Each row was made from one small tree. The marks that hang from a mark follow it in brackets, in the order of their numbers. Every link used is in the known rows. Write each row's tree.
In the rows, zero is written as 128.
Known rows:
z_981[z_246[z_633 z_887[z_652] z_998]]: [145  84  57 169 191 182 140 117 113 119  72 118 158 123  92 123 148 143
 146 105 146 159 151 142 125 132 110 166 131 147 114 142 110 144  97 167
 144 161 152 141 108 130 146  75 127 119  91 137 159 117 125  80 171 197
 189]
z_652[z_887[z_246[z_633 z_719]]]: [ 94  56  78 150 199 187 126 110  97 161  71 121 157 108 124 140 137 123
 184 125 148 122 167 143 150 115 101 197 140 180 101 122 120 148 140 123
 164 115 172 135 105 115 148 115 142  96 105 100 152 112  95  79 160 171
 175]
z_246[z_633]: [114  84  99 131 185 164 144 116 108 151  70 118 127 114 113 152 146 153
 176 164 123 128 142 140 152 123 131 151 134 148 101 136 125 160 121 153
 131 121 145 137 150 108 139 116 153 102 113 108 170 132 112 142 158 164
 147]
z_597[z_24[z_203 z_537 z_633 z_832]]: [149 119 114  47 184 142  95  68 134 181  73 123 149 113 149 132 128 157
 151 158 158 155 125 136 134 148  99 136 100 116 103 119 134 173 118 122
 163  80 154 156 159 154 141  98 150 118 117  87 195 145 158 109 131 176
 165]
z_981[z_246[z_633 z_719[z_47] z_887]]: [115  57  55 147 198 175  76 128 107 156  70 137 161 111  93 156 146  92
 156 140 130 139 151 125 134  88 116 164 122 185 118 154  96 173  82 133
 137 140 142 126 102 131 157 126 148 111 125 125 162  83 135  99 172 212
 182]
z_597[z_24[z_203 z_633]]: [119  93 112  92 157 160 124  90 119 172  49 103 141 121 148 134 126 153
 182 139 139 130 134 156 142 125 125 142 126 139 101 122 125 160 136 115
 159 131 150 167 134 128 138 109 151 131 103  96 180 140 140 111 145 188
 174]
z_537[z_24[z_203 z_498 z_633 z_832]]: [118 106 115  87 173 142 136 130 139 134  74 144 158 103 133 147 135 183
 132 138 143 179 135 157 160 128 152 150 129 135  92 141 129 137 132  89
 123  81 169 146 110 156 158 103 126 127 101 115 186 125 113 117 139 202
 143]
z_887[z_246 z_652]: [118  80  72 104 162 172 143 102  94 148  92 123 116 111 103 148 174 141
 173  96 151 142 129 184 160 154 128 147 174 135  97 140 149 128 144 125
 158  84 159 136 120 131 133 129 119 129  67 142 168 145 134 122 161 175
 193]
z_597[z_24[z_203 z_498 z_537 z_633 z_832]]: [134 121 134  51 178 137 101  83 120 174  76 113 176 115 155 146 118 177
 155 143 155 159 131 140 133 130 106 146 105 109  98 104 129 179 116 104
 143  86 149 159 145 163 132  90 150 117 129  94 191 136 149 114 115 201
 171]
z_246[z_633 z_887]: [132  77  88 158 203 172 145 118 121 130  66 122 143 116 114 128 140 123
 172 138 127 149 140 140 134 121 102 170 131 147  91 128 115 150 124 175
 131 145 150 137 144  93 136 106 170 103 117 104 150 124 115 134 154 176
 134]
z_24[z_633 z_832]: [132  84  81  91 181 163 126 104 128 180  62 142 131 108 131 164 140 146
 138 162 166 139 135 159 154 127 136 131 139 114 118 138 138 163 121 134
 147  75 144 167 138 140 141 139 148 113 119 120 171 142 129 142 126 163
 162]
z_652[z_887]: [131  58  91 142 184 144 123 130 140 143  58 136 143 122 125 125 133 142
 197 130 139 104 142 142 121 112 116 141 144 157 110 123 146 142 120 126
 136 127 141 161 112 117 133 122 148 106  97 110 157 113  95 103 139 163
 167]
z_652[z_887[z_246]]: [117  58  82 148 192 169 114 111 115 148  70 134 136 115 138 133 135 134
 189 120 146 125 150 161 148 127 112 159 154 158 113 114 133 130 142 116
 156 119 149 149 103 121 144 120 134 108  86 106 159 118 105  86 135 173
 181]
z_981[z_246[z_633 z_719 z_887 z_998]]: [122  81  46 187 202 198 109 124 119 136  78 130 170 104 103 119 134 102
 139 113 155 143 166 116 129  99 100 171 107 186 130 155  96 167  94 157
 139 162 147 143 106 128 163  82 128 111 107 120 135  74 121  68 174 198
 184]
z_652[z_887[z_246[z_719 z_998]]]: [111  58  48 180 190 187 101 122 122 139  91 133 165  99 139 121 130 114
 180  93 171 117 168 143 130 109  97 176 130 180 124 134 126 138 132 111
 157 123 163 159  85 132 160 109 134 110  74 108 121  92 103  49 159 173
 204]
z_652[z_887[z_246[z_719[z_47] z_998]]]: [114  35  41 172 182 166  70 127 115 137 105 136 172 101 145 145 137 113
 177 106 172 116 160 149 124  96 111 177 133 183 125 140 115 141 125  91
 149 113 165 149  85 141 170 131 152 117  83 112 124  94 122  51 170 187
 217]
z_203[z_24[z_498]]: [100  88 109 104 158 153 126 150 106 142  76 121 158  82 125 159 134 137
 195 123 111 125 113 141 124  79 136  98 144 156 110 150 131 162 114 110
 106 110 147 133  97 106 122 100 114 123 104 131 132  95  98 116 138 197
 175]
z_537[z_24]: [126  88  72 132 184 152 123 144 139 124  81 149 126  91 107 129 151 134
 174 139 131 134 118 135 151 112 127 114 136 167 110 168 132 111 147 117
 112 100 161 135 125 120 146 112 120 144  72 113 157 106 112 122 155 170
 147]
z_969[z_297 z_452[z_633]]: [146  78 103 106 195 157 167 126 114 144  36  95 127  91 114 112 181 110
 170  88 112 137 155 170 172  99 151 130 142 124  84 135 136 198 113 148
 147  98 148 156 111 147 121 135 131 146  83 139 140 124 145 111 119 193
 154]
z_597[z_24[z_537 z_633 z_832]]: [145 114  85  61 191 152  84  83 125 190  80 119 149 101 146 147 127 144
 157 171 171 131 122 136 134 134  79 126 111 112 116 125 135 171 123 137
 150  71 148 158 158 148 116 106 146 128 115  88 170 140 154 124 120 166
 179]
z_47[z_719[z_246[z_633 z_887]]]: [128  89  85 158 194 174 132 167  78 123  35 130 132 122 123 110 143 130
 180 123 128 131 113 141 142 129 109 151 127 142 117 129 136 154  90 152
 133 140 139 134 139  96 126  87 190  93 101  92 175  96 153 150 169 155
 179]
z_981[z_246[z_633 z_887[z_652]] z_724]: [126  89  79 138 180 179 135  96 102 145  48 126 130 122  87 134 173 148
 154  94 131 171 132 139 124 122  96 154 142 162 121 132 131 150 105 190
 160 126 133 125 104 116 146 104 123 107 101 137 166 120 112 133 150 174
 197]
z_24[z_633]: [124  73  90 121 181 177 129 110 129 174  60 118 120 113 127 156 138 151
 167 146 143 123 129 168 158 128 149 127 150 137 108 127 132 152 128 132
 151 114 153 165 134 127 130 129 153 118 100 120 175 149 117 136 148 173
 172]
z_719[z_246]: [133 111 100 129 174 153 125 151 109 147  62 135 109 113 123 116 138 133
 162 128 127 112 119 148 149 119 130 110 158 150 139 143 169 151 125 126
 136 104 141 148 140 112 131 113 133 114  71 107 157 109 154 144 156 173
 200]
z_887[z_246[z_719[z_47]] z_652]: [109  55  47  98 154 159  97 114  85 164 111 131 137  98  98 168 185 104
 174  92 166 127 132 169 152 123 124 158 167 163  96 159 142 150 127  95
 156  65 166 125 101 150 146 168 137 137  71 153 155 124 148 114 186 191
 214]
z_569[z_246[z_633 z_719 z_998]]: [113  65  79 154 196 184 143 124 115 168  99 105 155 109 120 136 156 123
 172 138 158 117 160 113 142 108 115 155 106 195 128 173 125 171  89 142
 148 141 151 152 122 147 161 107 100 112  86 129 124 104 126 123 177 191
 180]
z_452[z_969[z_297]]: [129  85 121 106 181 165 142 117 125 142  26 119 104  65 127 160 158 136
 157 127 127 144 131 141 145 102 142 123 137 161  80 133 148 156 128 127
 148 134 133 149 135 126 127 130 123 144  83 131 162 149  90  98 135 181
 173]
z_47[z_719[z_246[z_887[z_652] z_998]]]: [152  84  48 170 167 160 131 173 100  96  54 136 141 117 122  91 153 134
 178  77 159 128 102 152 116 134 105 140 133 129 126 150 152 140  85 135
 135 140 141 151 120 122 129  85 176 115  60 122 152  86 171 124 179 157
 220]
z_887[z_246[z_633] z_652]: [114  86  84 107 174 180 162  98  73 153  87 111 118 115 103 157 175 159
 171 114 144 151 146 177 174 158 123 181 163 136  86 129 134 135 146 146
 160  88 171 120 134 126 134 118 127 116  84 131 179 160 129 126 172 168
 181]
z_452[z_633]: [133 107  75 139 173 151 124 121 123 159  64 123 120 109 108 126 158 124
 172 124 118 120 143 154 176 125 135 116 135 153 116 128 143 183 119 148
 134 109 135 150 123 134 131 125 155 134  96 136 159 101 148 129 145 190
 169]
z_24[z_203 z_633 z_832]: [135  88 113  79 174 149 140  89 143 165  55 139 132 118 137 143 145 162
 132 151 152 156 136 163 149 140 154 143 128 120 101 125 140 169 113 119
 156  81 146 163 133 151 164 125 160  99 118 115 196 151 132 121 133 182
 150]
z_24[z_203 z_498 z_537 z_832]: [144 117 137  60 189 114 108 100 137 133  96 142 160 116 125 135 145 177
 142 139 133 160 131 132 125 131 135 142 110 120  96 115 149 180  98  99
 123  67 138 140 139 166 162 102 148  89 110 113 198 120 132 128 125 196
 146]
z_887[z_246[z_633 z_998] z_652]: [121  84  62 144 172 186 158 102  82 130 105 100 134 110 120 147 168 163
 162 106 159 160 154 171 161 155 116 190 152 134  96 138 122 133 141 144
 152 103 169 132 131 135 150 100 126 121  73 131 155 149 136  95 180 170
 201]
z_47[z_719]: [119  60  69 131 176 152 111 145 100 139  52 144 120 103 104 140 158 141
 202 135 136 109 106 140 139 119 137 116 127 139 115 146 141 160  87 120
 117 119 124 148 129 124 141 124 175  99  98 120 177  91 124 142 149 144
 164]
z_969[z_452]: [135  58  95 100 181 149 143 132 116 134  72 146 132 100  95 113 154 130
 184 117 129  93 132 164 150 112 137 120 142 129 110 167 149 159 111 144
 131 107 149 150 115 124 139 139 131 128  92 118 136 117 128 135 135 179
 158]
z_47[z_719[z_246]]: [126  91  77 136 174 157 115 174  84 135  39 144 107 112 121 115 146 141
 183 126 134 103 103 144 145 120 133 105 137 143 136 145 157 158  91 117
 127 115 129 152 131 119 130 105 165 100  76 109 179  86 156 148 161 149
 201]
z_100[z_569[z_246]]: [123  55 111 122 182 172 143 106 141 173  76 136 106 135 106 140 138 121
 202 151 128 121 132 159 170  97 163 135 130 163 124 163 157 139 125 113
 119 111 113 130 126 124 125 153  99  98  71 132 158 124 126 171 126 191
 168]
z_569[z_246[z_633 z_887 z_998]]: [146  63  87 179 212 186 148 122 130 137  91 101 157 126 137 111 142 127
 170 138 151 145 148 132 135 121 103 168 111 169 119 156 115 143  96 170
 146 174 144 149 126 127 149  91 123 112  91 120 120 119 136 123 156 206
 166]
z_652[z_887[z_246[z_719]]]: [ 99  53  65 144 191 176 108 118 116 156  78 138 155 105 122 130 137 107
 191 108 158 113 157 148 144 108 108 168 145 178 112 129 135 143 136 110
 160 112 160 147  92 124 146 125 132 109  84 107 146 105 101  76 152 175
 183]
z_569[z_246[z_719]]: [116  59  87 118 187 167 122 127 123 183  83 126 134 111 103 131 163  97
 182 128 153 102 134 124 147  97 123 120 129 196 125 179 157 159  90 122
 147 126 139 155 112 148 140 142  95 123  78 136 133 100 131 153 152 191
 175]

Write each row's tree:
[112 101 101  77 153 138 120 146 108 146  79 149 164  76 128 165 143 130
 175 141 131 143 114 136 124  80 121 103 138 141 117 159 139 168 105 118
 103  78 132 135 100 121 123 107 110 114 121 135 131  85 105 123 121 185
 168]
z_203[z_24[z_498 z_832]]
[116  98  86  99 179 152 129 145 127 143  79 147 164  90 124 162 136 168
 141 151 159 159 133 151 163 113 137 133 141 134 104 147 130 129 137 102
 115  73 167 151 112 147 137 110 117 139 103 116 162 117 106 131 129 190
 152]
z_537[z_24[z_498 z_633 z_832]]
[140 113 143  55 198 132 115  88 139 159  82 122 162 116 143 154 131 193
 125 143 146 170 135 151 146 150 152 149 116 104  90  99 140 179  99  97
 146  75 160 157 139 172 148 102 159  88 120 111 214 155 132 123 125 201
 153]
z_24[z_203 z_498 z_537 z_633 z_832]
[134 105 101 156 193 174 145 143 107 128  54 121 130 125 128 105 133 125
 157 129 121 137 130 144 146 124  98 160 148 146 119 131 139 148 123 165
 144 135 155 136 148  92 122  91 160 105  91  87 154 118 152 143 164 177
 181]
z_719[z_246[z_633 z_887]]
[126 105 115  51 192 157 100 121 125 173  89 124 162  82 143 174 129 154
 146 147 141 155 110 137 132 118 129 103 130 124 111 127 128 176 104 115
 132  63 166 139 117 140 111  91 125 111 132 124 164 133 114 112 127 193
 169]
z_203[z_24[z_498 z_537 z_633 z_832]]
[114  99 119 116 169 131 134 145 132 103  82 141 154 103 118 125 146 175
 172 115 115 154 130 144 149 113 154 136 133 159  91 150 134 119 135  83
 103 116 160 136 108 135 161  96 122 130  79 113 172  97 104 115 157 203
 141]
z_537[z_24[z_203 z_498]]
[155 110  77 173 183 170 164 148 107 105  71 109 150 129 123 102 141 140
 152  90 149 144 138 149 123 137  94 177 149 138 115 140 143 138 120 166
 148 139 167 143 140 108 128  76 155 120  69 112 138 124 167 114 191 178
 211]
z_719[z_246[z_633 z_887[z_652] z_998]]
[102  58  39 161 190 188  88 118  82 155 117 123 155  87 132 169 155 120
 151 136 159 145 161 154 155 104 112 193 120 176 120 157  93 158 129 111
 138  98 168 120 127 134 186 130 143 114  94 114 135 100 140  84 189 186
 202]
z_887[z_246[z_633 z_719[z_47] z_998]]
[130  84  74 153 185 180  97 102 124 144  50 149 126 108 105 116 158 126
 156 103 131 160 125 134 118  96 105 116 129 172 147 142 136 148 107 164
 148 135 110 140  94 118 158 116 116 110  92 127 147  80 111 125 128 179
 194]
z_981[z_246[z_887] z_724]
[128  69  51 126 171 161 135 132 135 133  79 134 161 106  84 109 160  77
 174  70 164 120 127 140 114 106  95 155 145 163  86 162 155 151 112 149
 145 116 159 138 111 117 123 137 152 133  79 142 129 109 131 123 173 174
 169]
z_246[z_719 z_887[z_652]]
[107  41  50 177 191 174  91 125 101 146  97 124 174 107 145 155 133 126
 176 126 161 129 175 145 134 103 102 202 123 182 118 131 100 147 122 106
 157 111 171 141  95 134 174 122 156 106 101 104 139 105 120  57 181 187
 209]
z_652[z_887[z_246[z_633 z_719[z_47] z_998]]]
[143  52  85 174 192 184 140 111 158 138  89 134 140 136 128 111 123 107
 191 125 152 135 142 155 144  92 139 157 111 162 123 168 134 128 123 133
 120 149 116 134 123 117 136 128 111 104  65 125 120 105 135 134 133 203
 175]
z_100[z_569[z_246[z_887 z_998]]]
[155 113 120  60 199 121 102  76 157 142  96 158 128 113 120 119 152 151
 140 149 141 156 125 125 129 152 130 128 100 125  99 130 150 173 102 124
 139  67 138 133 157 155 164 109 157  89 102 107 205 131 144 116 137 174
 139]
z_24[z_203 z_537 z_832]
[137  45  44 125 164 147  93 134 130 134  95 137 165 105  92 137 168  76
 175  89 162 123 121 144 102  97 103 156 148 164  86 163 141 153 100 123
 141 108 158 132 105 133 135 162 175 140  90 146 133 110 147 124 183 191
 183]
z_246[z_719[z_47] z_887[z_652]]
[162  82  76 129 161 130 101 156 111 118  71 133 135 128 120 130 154 114
 163 103 137 127 107 162 118 117 116 137 174 144 115 150 157 137 108 123
 141 107 150 137 121 122 123 141 170 138  67 122 154 125 188 151 182 200
 222]
z_719[z_47 z_246[z_887[z_652]]]
[135  83  53 140 161 177 141 106 100 129 106 121 129 104 122 134 168 144
 162  88 169 147 139 179 149 147 123 160 156 134 107 151 135 125 141 123
 153 102 162 142 117 141 150 114 116 130  54 144 146 131 139  94 171 174
 213]
z_887[z_246[z_998] z_652]
[133  56  67 159 196 187 160 128 120 144  97 103 178 122 107 112 160 105
 168  96 174 136 152 121 120 119  92 186 121 183 104 176 135 149  83 159
 158 155 164 144 114 144 139 107 113 126  79 143 116 115 144 118 186 203
 187]
z_569[z_246[z_633 z_719 z_887[z_652] z_998]]
[154  82  76 145 175 145  83 159 116 129  73 145 132 120 132 125 136 105
 163 128 130 126 113 158 127 103 115 129 155 154 129 146 139 143 108 122
 131 121 145 139 124 110 136 140 172 127  79 106 147 104 176 145 166 201
 206]
z_719[z_47 z_246[z_887]]
[138  54 105 141 194 181 142 104 154 153  74 139 122 136 109 117 132  99
 198 133 134 131 131 162 163  94 143 152 126 162 112 157 149 131 128 132
 121 131 117 126 125 110 122 145 118 102  76 126 142 113 129 163 123 205
 157]
z_100[z_569[z_246[z_887]]]
[161 106  70 168 164 157 148 154 122 101  77 126 142 122 126  85 141 128
 151  74 161 131 126 155 115 131 101 143 154 141 124 149 160 131 119 146
 144 136 157 153 127 117 125  84 141 133  46 119 127 114 172 114 176 182
 221]
z_719[z_246[z_887[z_652] z_998]]
[120  94 127  86 195 170 104 121 125 165  84  98 153  94 142 173 127 153
 172 125 124 133 109 144 140 123 136 100 138 141 102 117 123 171 110 108
 131 102 178 141 111 124 110  83 128 122 113 126 175 137 107 106 146 200
 176]
z_203[z_24[z_498 z_537 z_633]]
[110  62  36 135 164 173 112 115  76 142 124 111 159  98 116 169 174 129
 158 101 170 146 156 163 146 127 114 197 144 158  98 157 114 151 126 113
 154  83 180 123 116 148 169 135 141 127  80 139 144 122 148  85 207 184
 222]
z_887[z_246[z_633 z_719[z_47] z_998] z_652]
[139 106 113  69 204 148 100 103 127 169  90 123 160 108 132 171 130 175
 134 153 159 153 128 146 147 133 131 129 126 107 110 102 141 175 109 118
 137  65 156 155 141 166 124 113 149  99 128 118 189 143 125 142 117 188
 166]
z_24[z_498 z_537 z_633 z_832]
[130  98 153  89 203 147 120  93 135 152  81  99 149 126 143 152 132 198
 152 121 120 152 136 154 151 149 158 139 121 126  83  88 130 175 107  89
 150 114 173 160 135 157 145  95 164  98 107 113 222 156 123 118 147 213
 159]
z_24[z_203 z_498 z_537 z_633]
[162  87  63 165 169 148 122 155 100 104  86 112 151 127 135 126 144 138
 153 114 144 148 129 155 113 124 102 175 154 142 115 147 134 140 102 139
 137 126 164 134 132 121 139 103 177 127  80 115 144 126 188 121 202 196
 229]
z_719[z_47 z_246[z_633 z_887[z_652] z_998]]
[120  62  75 180 201 185 130 110 104 128  84 115 156 120 149 134 129 156
 182 128 153 141 173 157 144 131 104 197 133 160 116 117 106 132 139 136
 155 130 162 151 109 123 158  93 142 100  97  93 146 128 102  62 160 170
 185]
z_652[z_887[z_246[z_633 z_998]]]
[142 109  98 138 180 162 166 145 100 123  55 113 136 135 108 110 149 132
 158 103 126 139 128 153 136 140  99 167 162 140 104 131 156 136 122 168
 153 124 163 134 143  97 106  93 156 118  77 112 165 141 159 145 181 182
 193]
z_719[z_246[z_633 z_887[z_652]]]
[146  33  48 166 194 168  85 139 143 145 111 130 170 111 132 124 152  79
 172 116 168 121 134 124 112  82 104 148 110 197 134 186 118 152  76 121
 140 150 140 152  98 154 165 139 132 131  78 137  97  82 159 116 172 222
 194]
z_569[z_246[z_719[z_47] z_887 z_998]]
[105  64  93 151 196 178 131 105 100 150  70 116 143 122 132 144 137 149
 188 140 138 134 162 154 156 133 108 186 145 160  99 102 118 134 143 139
 161 117 163 141 110 113 142 110 146  95 102  97 166 137 102  88 147 169
 170]
z_652[z_887[z_246[z_633]]]
[137  50  33 164 170 164 112 135 119 115 110 118 189 106 108 145 158 104
 163  99 168 140 150 136  96 103  90 199 118 166  87 166 110 156  96 146
 139 124 173 128 119 131 154 130 183 131  98 136 121 110 147  95 214 191
 194]
z_246[z_633 z_719[z_47] z_887[z_652] z_998]
[125 112 109  90 165 121 131 142 135 109  86 163 161  94 117 129 149 170
 150 133 129 169 130 137 147 107 142 141 121 143  98 156 139 128 128  88
 102  78 147 132 111 151 166 102 117 125  93 118 169  91 116 122 140 191
 138]
z_537[z_24[z_203 z_498 z_832]]
[120  93 134  77 169 141 144 110 122 159  64 134 164 120 139 156 136 188
 137 138 144 164 146 167 145 126 162 154 132 113  94 116 142 172 106  99
 141  88 141 166 118 160 156 117 150  99 124 124 194 138 124 132 122 199
 158]
z_24[z_203 z_498 z_633 z_832]
[131  91 101 125 174 145 103 151  88 149  70 121 119 120 132 163 148 147
 161 167 115 125 123 146 151 110 135 141 152 154 126 145 136 156 110 118
 135  99 149 128 146 118 142 132 166 110 101 100 173 125 171 155 186 187
 209]
z_719[z_47 z_246[z_633]]
[142 109  92  60 193 143  91 116 139 156  94 152 130  77 123 145 146 113
 161 152 137 140 101 116 122 119 104  88 116 140 114 156 137 173 105 137
 125  53 156 119 129 128 127  99 122 113 111 119 156 116 124 106 134 168
 156]
z_203[z_24[z_537 z_832]]
[125  93  68 172 177 166 130 172  73 123  49 125 126 109 134 120 141 163
 175 129 135 116 117 133 142 128 123 144 121 143 136 145 130 159  88 134
 124 130 142 144 141 118 145  75 170  92  87  99 170  88 152 130 178 146
 206]
z_47[z_719[z_246[z_633 z_998]]]
[125  46  58 123 174 155 117 133 110 136  90 117 173 111  89 153 167  97
 175 108 149 133 138 138 113 109 100 191 143 163  75 155 121 161 101 146
 144 111 169 119 119 120 138 150 188 124 112 140 150 127 140 129 200 190
 174]
z_246[z_633 z_719[z_47] z_887[z_652]]
[137  89  64 191 195 177 130 171  87 106  51 130 147 116 137 101 134 141
 173 116 146 133 117 136 129 125 102 160 115 138 131 140 127 151  86 152
 131 154 143 149 134 106 144  70 186  97  88  96 155  84 161 121 177 153
 200]
z_47[z_719[z_246[z_633 z_887 z_998]]]
[149  86  88 129 167 142 123 151  94 126  69 117 140 135 118 144 154 128
 159 122 130 141 121 161 130 128 110 167 164 140 103 138 140 145 107 139
 145 114 163 126 135 112 123 123 177 126  86 117 164 138 182 150 191 196
 212]
z_719[z_47 z_246[z_633 z_887[z_652]]]
[129  91 124 101 208 161 108 110 126 165  86  99 151 114 134 168 126 177
 159 134 137 134 128 151 154 134 141 124 137 122 101  99 132 167 114 111
 138 102 167 157 140 150 113 107 154 112 109 113 195 150 114 138 137 199
 171]
z_24[z_498 z_537 z_633]
[155  65  88 161 192 175 173 117 123 129  94  98 156 133 119 113 163 139
 173 112 160 147 147 140 128 138 100 176 126 159 102 156 125 136  94 171
 153 166 151 148 123 140 136  94 124 119  77 139 133 140 143 130 171 199
 181]
z_569[z_246[z_633 z_887[z_652] z_998]]
